Each row was made from one small tree. The marks that hang from a mark follow it in brackets, in the order of their numbers. Every link used is in the known rows. Write each row's tree.
Known rows
j663{j570{j546}}: [ 2.74  0.46 -1.24 -1.55 -1.05 -1.11 -0.16 -1.93  1.10 -3.56  0.28  2.77
  2.23 -1.19 -3.45 -0.26 -2.18  1.25  2.02  1.01  1.92  1.39  0.18 -4.11
 -0.31]
j661{j546 j663{j570} j696}: [ 0.13 -1.81  2.54 -2.09 -2.70 -1.22  1.37  0.12  0.19 -2.93 -1.59  0.24
  1.26 -2.74 -1.71 -0.97 -0.54 -1.33  0.82  0.32  0.59  0.61 -0.24 -1.23
 -1.87]
j696{j663}: [-0.17 -0.04 -2.40 -0.79 -0.61  0.74  0.25 -0.82 -3.00  0.09 -0.72 -2.38
 -0.29  0.05 -2.27 -2.75 -0.91 -0.43 -0.03  0.20  4.38  2.93  0.96 -3.36
 -1.58]
j663{j570 j661}: [ 2.08 -0.44  0.29 -1.07 -0.47 -0.86  1.53 -2.48  1.35 -2.05 -0.11  3.14
  5.61 -1.68 -1.55 -0.20 -1.69 -0.45 -0.57  2.51  4.18  2.81  0.62 -5.55
 -0.70]
j546{j570{j663} j661}: [ 1.19  3.20 -1.11 -1.79  3.06  2.27  0.67  0.44 -1.62  2.35 -1.74 -1.00
  1.53 -1.89 -2.70  0.37 -0.93 -1.56  0.57 -1.33  5.02 -0.83 -0.03 -3.28
 -2.66]
j661{j546 j663}: [-0.31 -2.07  1.45 -2.25 -1.38 -1.32  1.72 -0.64 -1.05 -1.93  0.96 -2.23
 -0.76 -1.44 -2.12 -2.21  0.01 -1.54  0.76 -0.18  3.36  0.77  1.04 -1.14
 -2.65]
j546{j661}: [ 1.66  0.89 -2.05 -0.88  1.68  0.74  0.77 -2.05 -1.66  0.97  1.26 -0.89
  0.74 -0.62 -1.74  0.13  0.36 -0.67  1.36  0.77  4.45  0.13  0.18 -4.56
 -1.76]
j994{j696{j570 j661{j546 j663}}}: [ 0.26 -0.41  5.76 -2.67 -3.46 -5.25  3.16  0.29 -1.69 -1.78  2.20 -0.44
 -0.33 -0.32 -3.08 -0.91 -0.70 -0.83  2.15 -0.57 -1.42  0.36  3.19 -0.30
 -4.30]
j661{j696{j663}}: [-0.74 -0.39 -2.50 -0.74 -1.44  1.04  0.05  0.41 -3.55  0.01 -2.94 -2.80
 -1.09 -0.15 -2.10 -1.52 -0.76 -0.88  0.23  0.75  2.81  2.33  0.38 -2.77
 -1.68]
j570{j546}: [ 1.84 -0.13 -2.56 -1.45 -0.58 -0.76 -0.19 -1.48 -0.86 -2.65  0.70 -0.16
 -0.57 -0.21 -3.68 -0.21 -1.72  0.51  2.34  1.27  3.07  1.06  0.72 -3.46
 -1.07]
j761{j661{j546}}: [ 0.18  0.17  0.89 -1.78 -3.74 -2.38  2.53 -1.62 -0.68 -1.87  2.37 -4.19
  0.57  0.60 -0.08 -0.09  0.14 -0.60  2.09  2.30  4.16  1.06  1.33 -4.45
 -1.56]
j761{j661{j546 j663} j696{j570}}: [-0.66 -0.26  5.43 -1.99 -6.89 -3.51  3.03  3.02 -3.92 -2.95  1.32 -3.46
  0.46 -0.19  1.23 -0.82 -0.92  0.22  2.88  0.25 -1.04  0.71  2.33 -2.90
 -2.03]
j761{j661{j663 j696}}: [-0.39 -1.20  1.89 -1.80 -3.00  0.79  2.09  1.51 -3.38 -0.13 -1.41 -3.14
  0.99 -1.08  0.54  0.09 -0.06 -2.12  0.97  1.49  0.82  0.38  0.75 -2.66
 -2.07]
j761{j661{j546{j570}} j696{j663}}: [-2.09  2.83  1.44 -1.79 -5.16 -1.31  1.73  1.93 -4.25 -1.60 -0.40 -5.80
  0.27  0.92  0.80 -1.31 -0.31  0.12  2.24  0.01  4.10  1.89  0.37 -4.67
 -0.79]
j570{j546{j661{j696}} j663}: [ 1.96  0.47 -1.77 -1.76  0.00 -0.93 -1.40  0.79 -0.56 -1.06 -3.75  0.10
 -0.92 -2.09 -3.96  1.72 -1.33 -0.77  2.59  0.32  0.94 -1.23  0.32 -1.64
 -2.00]
j761{j696{j570 j661}}: [ 1.28  1.82  1.39 -0.57 -3.38 -3.21  2.82  1.02 -3.79 -1.16  1.24 -0.10
 -0.29  1.97 -2.46  0.45 -3.49  1.58  2.33  0.83 -0.26  0.50  2.53 -4.13
 -1.49]
j546{j570 j661{j696}}: [ 1.02  2.89 -1.66 -1.15  2.41  3.07  0.64 -0.08 -2.95  2.39 -0.68 -2.14
  0.58 -1.12 -1.68  1.87 -0.16 -1.92  1.86  0.32  3.79 -0.85 -1.60 -4.14
 -2.13]
j761{j661}: [ 0.53  0.60 -0.59 -1.17 -2.25 -0.02  2.20 -0.97 -2.10 -0.27  1.32 -2.65
  1.52  0.50  0.03  0.06 -0.25 -0.57  1.30  2.35  3.93  1.20  1.31 -5.48
 -1.14]
j661{j663 j696}: [-0.48 -2.05 -0.04 -1.53 -0.72  1.39  1.32  0.93 -3.11 -0.32 -2.16 -1.35
 -0.68 -1.87 -1.89 -0.67 -0.53 -2.05  0.21  0.49  1.60  0.35  0.32 -1.56
 -2.34]
j761{j661 j696{j570{j663}}}: [-0.39  1.44  2.26 -1.14 -5.67 -2.25  2.32  3.81 -3.67 -1.55 -2.11 -1.39
  1.02 -0.15  0.05  0.50 -2.55  0.81  1.71  0.77 -0.14  0.43  3.09 -4.57
 -1.48]
j570{j546{j661}}: [ 3.01  1.01 -2.31 -1.45  1.01 -0.78 -0.82 -2.08 -0.66 -1.24  1.45 -0.31
  0.12 -0.56 -3.24  0.60 -0.55  0.18  3.14  0.76  2.95  0.02  0.06 -3.63
 -1.41]
j546{j570{j696{j661 j663}}}: [-0.08  4.16 -1.85 -1.40  1.29 -0.07  0.36 -0.97 -3.11  2.32 -0.87 -3.69
  1.33  1.33 -3.32 -0.96 -2.60 -2.71  1.39 -1.75  4.27  0.26  1.28 -2.33
 -1.52]
j761{j661{j546} j696{j570 j663}}: [-0.98  1.29  2.90 -1.08 -7.61 -3.70  1.83  2.36 -4.28 -2.48  0.65 -4.94
 -0.12  1.35  0.98 -1.70 -1.12  1.26  2.84  0.63  0.07  2.67  2.38 -4.11
 -1.42]
j661{j546 j696}: [-0.38 -0.94 -1.09 -1.43 -2.47 -1.16  1.26 -1.01 -0.80 -2.02 -0.45 -2.51
 -1.90 -0.39 -2.22  0.46 -0.16 -0.99  1.62  1.93  3.24  0.21  0.28 -2.85
 -1.81]
j696{j661}: [ 1.76  0.90 -0.87 -1.08 -0.14 -1.52  2.51 -2.13 -1.28  0.24  1.71 -0.75
 -0.01  1.49 -3.46 -0.16 -1.97 -0.23  0.94  1.29  3.34  0.58  1.63 -3.77
 -1.76]

Which tree is each row?
[ 1.47  0.02  0.73 -0.68 -1.70 -0.74  0.88 -0.18 -2.65  0.00  0.07 -1.40
  3.01 -0.04 -1.39 -2.36 -2.39 -0.64 -0.04  1.07  2.00  4.68  2.01 -3.57
 -2.52] -> j696{j570 j663{j661}}
[-1.21  1.65 -0.77 -1.74 -1.40  1.01  0.59  0.65 -3.00  0.05 -1.79 -5.11
 -1.30 -0.21 -2.18 -1.38 -0.72 -1.64  1.25 -0.34  3.76  1.82 -0.88 -1.93
 -2.33] -> j661{j546{j570} j696{j663}}
[-0.80  0.50 -0.60 -0.94 -3.72  0.34  0.93  0.90 -3.98  0.35 -2.01 -4.64
  0.34  0.55  0.20 -0.73 -0.21 -0.96  1.07  1.94  2.08  2.29  0.76 -3.87
 -1.39] -> j761{j661{j696{j663}}}
[ 1.59  1.33  1.54 -1.67 -2.70 -4.06  1.73 -2.01  0.90 -1.73  0.81 -0.74
  1.64  0.91 -3.45 -2.55 -1.83  0.63  1.20  0.04  2.08  2.62  1.15 -2.25
 -1.47] -> j696{j661{j546} j663{j570}}
[ 1.82  0.36 -0.26 -1.65 -2.59 -1.32 -0.42  2.29 -1.45 -2.01 -3.38  0.03
 -1.15 -1.32 -4.18  0.95 -3.76  0.08  2.42  0.41 -1.93  0.26  1.69 -1.19
 -2.65] -> j661{j696{j570{j546 j663}}}
[ 3.62 -0.01  2.57 -2.39 -1.29 -3.00  1.13 -0.92  0.70 -2.78  0.70  2.75
  2.46 -0.82 -4.37 -1.07 -3.11  0.50  2.03 -0.33 -0.82  0.78  0.94 -1.21
 -1.39] -> j696{j661{j663{j570{j546}}}}
[ 1.09  1.35  1.79 -1.36 -1.96 -3.49  2.59 -0.66 -2.27 -0.09  1.85  1.00
  0.34  0.88 -3.32  0.60 -1.63  0.15  1.86  0.87 -0.02  0.76  3.05 -3.64
 -3.23] -> j994{j696{j570 j661}}
[ 1.77 -1.35  1.12 -2.16 -1.77 -0.35 -0.25  0.77 -0.24 -3.52 -2.58  2.32
  1.55 -2.89 -3.06 -0.28 -1.94 -0.39  1.82  0.28 -1.06  0.60 -0.39 -1.39
 -1.10] -> j661{j663{j570{j546}} j696}
[ 0.52  4.04 -2.80 -1.20  3.86  2.17 -0.40 -1.70 -2.23  2.56  0.07 -2.22
  2.23 -1.14 -1.68  1.58 -0.43 -3.33  2.12 -1.15  5.74 -2.06 -0.27 -4.37
 -1.24] -> j546{j570{j696} j661}
[ 0.32  1.27 -0.77 -1.61 -1.04 -4.68  1.28 -3.10  0.26 -1.25  1.30 -2.54
 -0.23  1.21 -3.53  0.61 -1.54 -2.20  2.56  0.42  3.70 -1.49  2.34 -2.18
 -1.29] -> j570{j696{j661{j546}}}
[-0.52  1.31 -0.49 -1.84 -0.76  0.96  1.51 -0.17 -1.66 -0.54 -0.43 -3.52
 -1.18 -0.56 -2.09  0.87 -0.81 -1.63  1.68  0.89  4.08  0.01 -0.87 -2.97
 -2.21] -> j661{j546{j570} j696}
[-0.07  1.10  3.20 -1.82 -4.23 -5.61  2.02 -0.38 -2.14 -1.20  1.60 -2.00
 -0.77  1.34 -3.35 -1.81 -1.08  0.28  2.27 -0.28 -0.19  2.35  3.23 -1.62
 -3.74] -> j994{j696{j570 j661{j546} j663}}
[-0.07  0.86  2.58 -2.11 -3.41 -5.56  1.59 -1.74  0.62 -2.79  0.01  0.90
  1.79 -0.01 -3.36 -1.81 -0.12  0.49  1.13  0.01  1.67  2.27  1.98 -2.53
 -1.94] -> j994{j696{j661{j546} j663{j570}}}
[ 1.14  0.43  0.26 -1.65 -2.56 -2.76  0.18 -0.23 -1.93 -3.15  0.88  1.49
 -0.21 -0.78 -3.45  0.49 -1.41  0.76  2.96  0.93 -0.25  1.27  2.20 -3.42
 -2.58] -> j994{j696{j570{j546}}}
[ 3.53  1.78  0.16 -1.64 -0.04 -1.86 -0.80  0.88 -0.74 -0.76 -0.54  0.40
  0.54 -1.33 -3.96  0.33 -2.64  0.45  3.04 -0.77 -0.41 -0.14  1.71 -1.88
 -2.95] -> j696{j570{j546{j661} j663}}
[ 3.27  2.04 -0.71 -1.01 -0.36 -1.05 -1.41 -0.06 -2.93 -0.02  1.25 -1.83
  0.29  0.05 -3.07 -1.68 -1.79  0.99  3.52 -0.98 -0.38  2.31  0.96 -2.34
 -2.39] -> j696{j570{j546{j661}} j663}
[ 0.04  0.14 -1.34 -0.73 -1.82  0.75  0.19  0.14 -1.63 -0.96 -3.25  0.31
  1.81 -1.29 -1.99 -1.48 -1.28 -0.20  0.08  0.58  1.60  2.65 -0.31 -3.41
 -0.82] -> j661{j696{j663{j570}}}
[ 2.23  1.47  0.49 -1.66 -0.75 -2.81 -0.45 -0.52 -1.92 -1.60  1.59  1.38
  0.46 -1.22 -3.03  1.40 -0.33  0.61  3.98  0.31 -0.32  0.25  1.53 -3.64
 -2.81] -> j994{j696{j570{j546{j661}}}}
[ 0.66  4.01 -1.64 -1.43  1.84 -0.17  1.46 -1.88 -1.98  1.82  0.54 -2.07
  1.46  1.02 -3.33  1.22 -2.63 -2.75  1.73 -0.60  4.54 -1.66  1.19 -3.28
 -1.30] -> j546{j570{j696{j661}}}
[-0.33 -0.19 -0.03 -1.34 -3.28 -1.44  0.29 -0.42 -0.19 -2.51 -2.25 -1.26
  0.79 -1.18 -2.02 -1.79 -0.54 -0.20  0.85  0.49  1.63  2.44 -0.26 -2.47
 -1.18] -> j661{j546 j696{j663{j570}}}
[ 0.39  0.57  0.05 -1.64 -3.05 -2.70 -0.89  0.64 -3.33 -2.43 -0.48 -0.18
 -0.51 -0.48 -3.36 -1.65 -1.31  0.80  2.60 -0.30 -0.61  3.00  2.26 -2.36
 -2.64] -> j994{j696{j570{j546} j663}}
[ 1.22 -1.29  1.88 -1.50 -2.81 -2.90  1.33 -1.66  2.13 -3.61 -1.08  1.35
  3.77 -1.91 -1.41  0.98 -0.98 -1.15  0.54  2.98  2.69  1.96  0.03 -4.05
 -1.09] -> j663{j570 j661{j546 j696}}
[-1.33  3.11 -3.26 -1.11  1.50  2.22 -0.73 -0.44 -3.57  1.75 -1.90 -3.84
  1.21 -0.43 -2.12 -1.40 -1.52 -2.99  0.79 -1.73  5.42  0.88  0.42 -3.16
 -1.20] -> j546{j570{j696{j663}}}
[ 1.09  0.81  0.27 -1.51  1.97 -0.10 -0.44 -1.37 -0.34  0.11 -1.03  1.72
  4.42 -3.47 -1.44 -0.11  0.09 -2.91  1.17 -1.72  2.05 -1.57  0.44 -2.42
 -0.97] -> j546{j661{j663{j570{j696}}}}
[-1.19 -1.01  0.72 -1.24 -4.54 -3.83  0.71  0.11 -2.04 -3.62 -1.57 -1.97
  0.91 -0.23 -1.04 -1.88 -0.61  0.00  0.70  1.33  4.62  3.27  1.45 -3.95
 -0.91] -> j761{j696{j663{j661{j546}}}}
[-1.06  0.24 -0.32 -1.42 -1.90 -1.12  0.32 -0.69 -1.17 -2.06 -2.01  2.33
  2.53 -1.91 -2.14 -2.08  0.30  0.20 -0.24  0.14  2.75  2.98  1.12 -4.27
 -1.39] -> j994{j696{j663{j570}}}
[ 0.63  1.37  2.45 -1.90 -2.07 -4.05  2.48  1.04 -1.44 -0.23 -1.32  1.45
  0.33 -0.16 -4.25  0.42 -2.45 -0.09  0.96  0.02 -0.54  0.12  3.96 -2.07
 -3.87] -> j994{j696{j570{j663} j661}}
[ 0.70  0.66  0.39 -1.58 -2.30 -3.60  1.72 -1.82 -1.11 -0.66  1.34 -3.75
 -1.08  1.86 -3.50 -2.65 -1.23 -0.06  1.40  0.10  3.29  2.17  1.80 -1.67
 -2.22] -> j696{j661{j546} j663}
[-0.03  0.49  1.79 -1.91 -2.04 -0.75  1.05 -0.32 -0.87 -1.00 -1.17 -0.13
  5.29 -2.18  0.65 -0.19 -0.59 -2.86  1.14 -0.02  1.43 -0.50  1.57 -3.31
 -0.37] -> j761{j661{j663{j570{j696}}}}
[ 1.87 -0.99  1.70 -1.84 -2.43 -0.32  0.04  2.07 -3.12 -2.05 -1.01 -0.71
 -0.80 -1.37 -3.05 -0.32 -2.80 -0.63  2.76 -0.01 -2.94  0.77  0.88 -0.36
 -2.91] -> j661{j663 j696{j570{j546}}}
[-0.31  0.29  1.92 -2.66  0.12  1.02  1.97  0.15 -1.83 -0.57  1.07 -3.17
  0.09 -1.55 -1.99 -1.79 -0.59 -2.07  0.96 -1.27  4.27  0.48 -0.24 -1.32
 -2.90] -> j661{j546{j570} j663}
[ 1.81  0.04  2.97 -2.41 -0.57 -2.34 -0.36  0.95 -2.49 -1.55  1.01  1.53
  0.72 -2.51 -2.80  0.08  0.03 -0.34  3.40 -1.04 -1.94  0.00  1.58 -1.50
 -3.67] -> j994{j696{j570{j546{j661{j663}}}}}
[ 2.21  0.44  3.54 -1.86 -4.10 -4.03  1.57  2.49 -3.66 -2.96  0.75  0.56
 -0.61  0.69 -3.60 -0.52 -4.00  1.47  3.74 -0.70 -3.27  0.22  2.38 -1.29
 -1.91] -> j761{j696{j570{j546} j661{j663}}}
[ 3.26 -0.11  1.25 -1.80 -1.81 -2.87 -0.01  0.63  0.27 -2.69 -1.54  1.46
  2.50 -1.41 -3.78  0.07 -4.07 -0.23  1.38  1.20  0.42  2.11  2.67 -2.19
 -2.75] -> j696{j570{j546 j663{j661}}}
[ 0.24  1.01  0.58 -1.02 -4.14  0.12  0.97  0.67 -2.02 -0.69 -2.49 -1.73
  3.37 -0.46  0.31 -0.82 -0.80 -0.29  0.78  1.74  0.80  2.76  0.24 -4.52
 -0.63] -> j761{j661{j696{j663{j570}}}}
[-0.87  0.52  0.25 -1.03 -2.32 -1.31  0.63  0.74 -4.09 -0.53 -0.45 -0.69
  0.12 -0.58 -2.10 -2.11 -0.42 -0.01  0.71 -0.30  0.85  3.01  2.42 -3.26
 -3.05] -> j994{j696{j570 j663}}
[-1.29 -0.65  2.20 -1.71 -4.47 -0.70  2.38  2.35 -4.49 -1.88 -0.86 -1.94
  0.94 -0.71  1.07 -0.58 -0.25 -0.37  1.43  0.78  1.80  0.39  1.53 -4.30
 -0.90] -> j761{j661{j663} j696}
[ 1.09  1.31  3.41 -2.82 -0.05 -1.06  3.23 -0.43 -1.38  0.20  2.22 -3.02
  0.30  0.18 -3.10 -1.41 -1.78 -1.76  1.50 -1.23  3.11 -0.10  0.56 -0.60
 -3.20] -> j696{j661{j546{j570} j663}}
[-0.85  3.04  1.11 -1.61 -3.03 -2.83  1.99  0.92 -3.41 -1.06 -0.07 -3.89
 -1.08  1.82 -2.66 -1.59 -1.98  0.53  2.08 -1.04  3.47  1.28  0.75 -2.95
 -1.45] -> j761{j696{j661{j546{j570}} j663}}
[ 1.57  0.57 -1.00 -1.04 -3.09 -0.63 -1.12  1.56 -3.57 -1.36 -1.72 -2.32
 -1.18  0.14 -3.30 -1.15 -2.83  0.49  2.82  0.27 -1.88  2.75  0.94 -1.54
 -2.20] -> j661{j696{j570{j546} j663}}
[ 2.33 -0.95  1.04 -2.30 -0.99 -0.80  0.05 -0.42  0.26 -3.55 -0.47  2.69
  2.45 -2.50 -3.31 -1.65 -1.98  0.12  1.46 -0.36  0.51  1.29  0.15 -1.92
 -1.07] -> j661{j663{j570{j546}}}
[ 1.96 -0.32  3.54 -2.05 -4.56 -1.08  0.95  2.70 -3.54 -1.72 -0.17 -2.46
  0.73 -0.65 -0.61  0.52 -2.23 -0.66  3.51  1.03 -3.70  0.90  1.34 -1.46
 -2.66] -> j761{j661{j663 j696{j570{j546}}}}
[ 0.84  0.07 -2.48 -1.48 -0.94 -2.58 -2.40 -1.82 -0.99 -2.37 -2.27 -1.14
  2.77 -0.58 -3.01 -0.90 -2.14 -2.34  1.74  0.74  3.85  2.31  1.85 -2.68
 -0.59] -> j570{j546 j696{j663{j661}}}
[-0.22 -0.87  3.98 -2.42 -3.55 -5.28  1.57  0.49  0.47 -3.13 -1.55  1.18
  2.18 -2.38 -2.40  0.27 -1.00 -1.28  0.45  1.19  1.68  1.74  3.50 -2.46
 -3.91] -> j994{j696{j570{j663{j661{j546}}}}}
[ 2.76 -0.26 -0.23 -1.57 -1.76 -2.22 -1.09 -1.56  0.92 -3.57 -1.20  2.24
  4.90 -1.47 -2.93 -1.91 -2.52  0.49  0.76  1.45  2.42  4.51  0.56 -3.75
 -0.59] -> j696{j663{j570{j546} j661}}
[-1.67  2.53  2.36 -2.38 -4.67 -1.91  2.38  2.99 -2.15 -2.05 -2.03 -3.54
  0.60 -0.58 -0.12  0.74 -1.23 -0.42  1.86  0.10  3.92 -0.49  1.17 -4.27
 -1.32] -> j761{j661{j546{j570{j663}}} j696}
